Each row was made from one walk, in order. Every step used is in the known rows, and no mark comes twice. Write each row's walk.
Known rows:
P H: [ -6 -11  28  -6   3  -5 -13   0   3  -1  -6  -2  17  18 -12   9  15  -2
   7  -2 -28  17  13  10   0 -18  19]
T R H L U: [-12  -3  13 -20  21  -2  -1   8  13  11   5  14  28  13 -18  -7   3   2
  -5  12   8  23  10  16  -7 -16  17]
T R H X: [-12  -6  29 -14   4   5 -26  -4  10   2  -1  17  14  20 -17  -8 -15   1
  -3  -8  20  26  11   3  11 -23  16]
H L U: [-10  -9  12 -22  19 -12  14   6   6   5  -4   0  19  13  -9  -5  13   5
   5   3 -19  19  14  19   0 -17  19]
X H L U P: [ -7  -9  11 -26  32 -12  15  15   5   9  -5 -10  -4  17 -12  -6  25   6
  12   4 -11  23  13  17  -8 -27  14]
P H X: [ -6  -9  31  -8  -2  -9 -18  -2  -1  -5 -12 -11   7  20  -9   4   1   4
   6 -18 -19  21  13   7   7 -25  20]
Z X T R H L: [-19 -19  16 -11   9  12  -6  -2  17  10   5  21  28  10 -23 -10 -20  -5
  -5  70 -11  25  10  14   8 -12   8]
Z X T R H B: [-14  -3  30  -5   6  20 -42  -3  21   9   6  41  22   4 -17  -1  -3 -11
   1  78 -10  22  14   7  20  -6   7]
L U P H X T: [  4  15  35 -19  25  -9 -38  17   9   1 -23  -1  -5   4  -7   2  11   5
  15  32 -26  28  10   2   6 -28  17]
X T R: [ -9  -4  43 -15   6   8 -32  -2  17   3   5  19  23  21 -15   3  -6  -8
   4  43 -11  18  10   3   8 -17   7]
L U P H X: [  4  11  31 -18  23 -15 -27  16   3   2 -22 -11  -2   6  -6   5  20   7
  14  -8 -17  27  12   7  -2 -28  22]
U L: [ -1 -17  32 -18  11  -7   1  -4   4  -4  -6  14  21  14  -9  10  24   3
   6   4 -14  17  17  10  13 -16  17]
T X H P U L: [ -4 -14  46 -20  20 -10   0   6  23   2   4  12  19  26 -15  19  44   9
  16 -18  -7  17  12   9  -6 -33  18]
B H P: [-17 -11  37  -5   4   4  -5   0  15  -2   6  28  27  19 -17   4   9   0
  15 -23 -16  18  14  21  -3  -6  18]
B H: [-10 -13  30 -13  13   2  -4  -3   5  -3   0  26  20  20 -11   3  11   0
  12 -12 -10  16  14  16   1  -4  14]
Z X H P U L: [ -3 -27  29 -13  21  -6  19   5  12   0  -3   8  15   9 -19  16  31   5
  14  13 -28  25  16  20   4 -23  17]
R H: [-15 -11  15 -11   8   4  -6  -4  10   3  -1  30  13  15 -16  -6   8  -2
   4   5  -2  22  14   7  14 -15  17]
B H L: [-15 -20  17 -16  11  -3  18  -3   6  -2   1  11  24  22 -12  -4   7   6
   7  -9 -14  13  13  26  -4  -6  14]
B H X T R: [ -8  -3  48 -17  10   9 -34  -3  12  -4   1  23  19  24 -12  -2 -19   0
   7  14   4  21   9   6   6 -12   7]
T R: [ -9  -8  39 -14   5   3 -22  -2  10   3   5   9  26  23 -15   6   1  -6
   3   3  -2  17  13   8   0 -17  13]
L U: [ -4  -2  24 -20  20  -8  -9   7   5   4  -6  16  14  10  -9   2  17  -1
  11  -2 -18  21  14   9   5 -15  19]
X T R H P: [-21  -2  39  -4  -1  16 -34   1  30   7  13  38  28  16 -24  -4 -10  -7
   2  37  -2  25   9   6   7 -18  13]
L U P: [  0   9  27 -24  30  -8 -16  15  10   7 -12  13   5   5  -9   3  27   0
  17  11 -13  24  14   9   2 -19  18]
T R H P: [-20  -5  35  -4  -1  11 -23   0  23   7  14  28  31  18 -25  -1  -2  -5
   1  -3   6  24  11  12  -1 -17  19]
Z X H P: [-17 -29  25  -1   3   3   6   0   7   4   6  10   9  18 -21   1   5  -5
  11  -2 -30  26  16  15   4 -18  16]
R H P U L: [ -9  -8  27 -16  17  -3   3   3  25   1  -6  30  25   4 -19  11  32   8
   9  12  -6  23  14  18   9 -22  23]
Z X H R: [-14 -39  21 -14  23   0  12  -7  -9   0   0   5   6  19 -17   2  13  -3
   9  -3 -21  28  13  13   8  -5  17]

Which walk is each row?
[ -8  -3  45 -17   1   5 -38  -4  13  -1  -2  11  13  23 -12  -3 -20  -1
   3  27  -1  23  10  -1  15 -25   9]	H X T R
[-11 -19  35 -16  10  -3 -10  -1   8   5   7  11   7  35 -12   2  20  -2
  10 -23  -4  16  12  -2  -1 -26  12]	T X H
[ -5 -16   6 -21  34 -10  21  16   2  11  -8  -9  -2   7 -15  -6  19   3
  12  22 -24  28  14  19  -5 -21  14]	Z X H L U P
[ -2   1  33 -13   7  -9 -26   5   4  -2 -19 -14  -2  14  -9   5  10   6
  12  -6 -16  24  12   7   4 -29  20]	U P H X
[-12  -3  36 -14  17   1  -2   4  23  -3  -1  27  26  15 -16  12  21   4
  19 -12 -17  18  11  25  -6 -12  18]	B H P U
[ -5 -19  33 -17  18  -8  13   4  16  -2   0   7  13  18 -16  14  36   8
  13  -6 -15  20  14  18   1 -29  17]	X H P U L
[ -7  -9  34 -15  22  -6 -18   3   1  -3 -12  -9  11  12 -13  13  30   3
  13   0 -22  23  10  14  -5 -11  25]	U P H R
[-11 -10  38 -13   6   0 -26  -3  12   6   9  15   4  32  -7   5  30  -2
  11 -11  -4  10  15   2   4 -22  10]	T X H B
[ -9  -7  21 -13   9 -10   1   7   8   3 -11 -21  13  15 -13   4  19   6
   8  16 -27  17  11  20 -10 -24  19]	U P H L
[ -6  -4  23 -29  34 -14   4  17  12  13  -1  -5   2  23 -10  -2  33   7
  13 -10  -4  20  10   8 -16 -31  14]	T X H L U P
[ -6   2  15 -26  28 -12   7  14  11   8 -11  -3   9   7 -10  -4  22   6
  12  15 -17  22  13  19  -4 -21  18]	H L U P
[-16 -32  26 -18  20  -2   7  -7  -6  -3   3   3   2  29 -14   1  18   1
   8 -21  -9  23  12  10   6 -11  18]	X H R
[ -1   9  50 -14   8   1 -52   7  14   0 -11  -8   6  16 -13   6  -6   1
   7  38 -10  24   8   1   0 -30  12]	U P H X T R
[-14 -10  40 -16  15  -5  -8   6  26   6   6  13  12  30 -16  11  29   3
  17 -22  -9  18   9   8  -8 -33  16]	T X H P U
[-10 -17  27 -10   8   6 -13  -3   9   2  -6  25  14   9 -14  -1  -5  -8
  10  58 -37  24  14   7  20 -11  10]	Z X T
[-10 -19  31 -11  14  -6  -9  -5  -4  -5  -6  -6  19  19 -12  12  22   1
   7 -11 -26  21  11  14  -1  -7  25]	P H R
[-18 -22  30  -4   0   0   0  -1  11   2   9   9   6  28 -18  -2  11  -2
  11 -23 -17  21  15  12   1 -24  17]	X H P
[-14 -11  17 -14   4   1 -12  -6   6   0  -9  22   3  16 -12 -12  -7   4
   3 -12   7  27  14   4  21 -22  19]	R H X
[-14 -20  33 -18  25   2   0  -7  -2  -7   0  22  22  20 -12   5  18   3
  12 -24  -8  20  12  19   1   7  20]	B H R
[  3  19  31 -13  23  -8 -37  16  10   6 -13   1   6   1  -5  15  44   0
  16  20 -27  17  15  14  -3 -16  19]	L U P H B
[ -4  -8  37 -18  14  -8   4   2  21  -3  -7  14  27   9 -13  17  34   8
  14   5 -19  19  15  21   6 -23  22]	H P U L
[-13   0  17 -21  22   4 -11   9  20  11   5  24  25  11 -18 -10  -4   0
  -4  51  -1  24   8  10   1 -16  11]	X T R H L U
[-14  -4  31 -13   8  14 -32  -2  20   6   7  36  21  16 -20  -4  -8  -8
  -1  49   4  22   9   0  11 -16   9]	X T R H
[-10 -14  20 -24  25 -14  11   9   8  10   5  -1  11  29 -10  -3  24   6
   7 -20  -8  17  11   8 -12 -26  15]	T X H L U
[-11   3   4 -23  31  -6   6  15  14  11 -10  13   8   3 -14 -11  20   6
   7  19  -2  26  12  16   0 -20  20]	R H L U P
[ -6   2  18 -26  36  -9   9  15  10   4  -9  10  15   8 -10  -1  23   8
  15   2 -11  20  12  25 -13  -9  16]	B H L U P
[-18 -18  42  -8   2  -2 -12   2  18   6  13  13  14  35 -17   3  18  -1
  13 -34 -10  18  12   5  -6 -28  17]	T X H P
[-16  -3  17  -9   4   8 -22  -6  14   5   0  33  11  11 -11  -3  19  -3
   5  17  -2  17  17  10  20 -11  16]	R H B
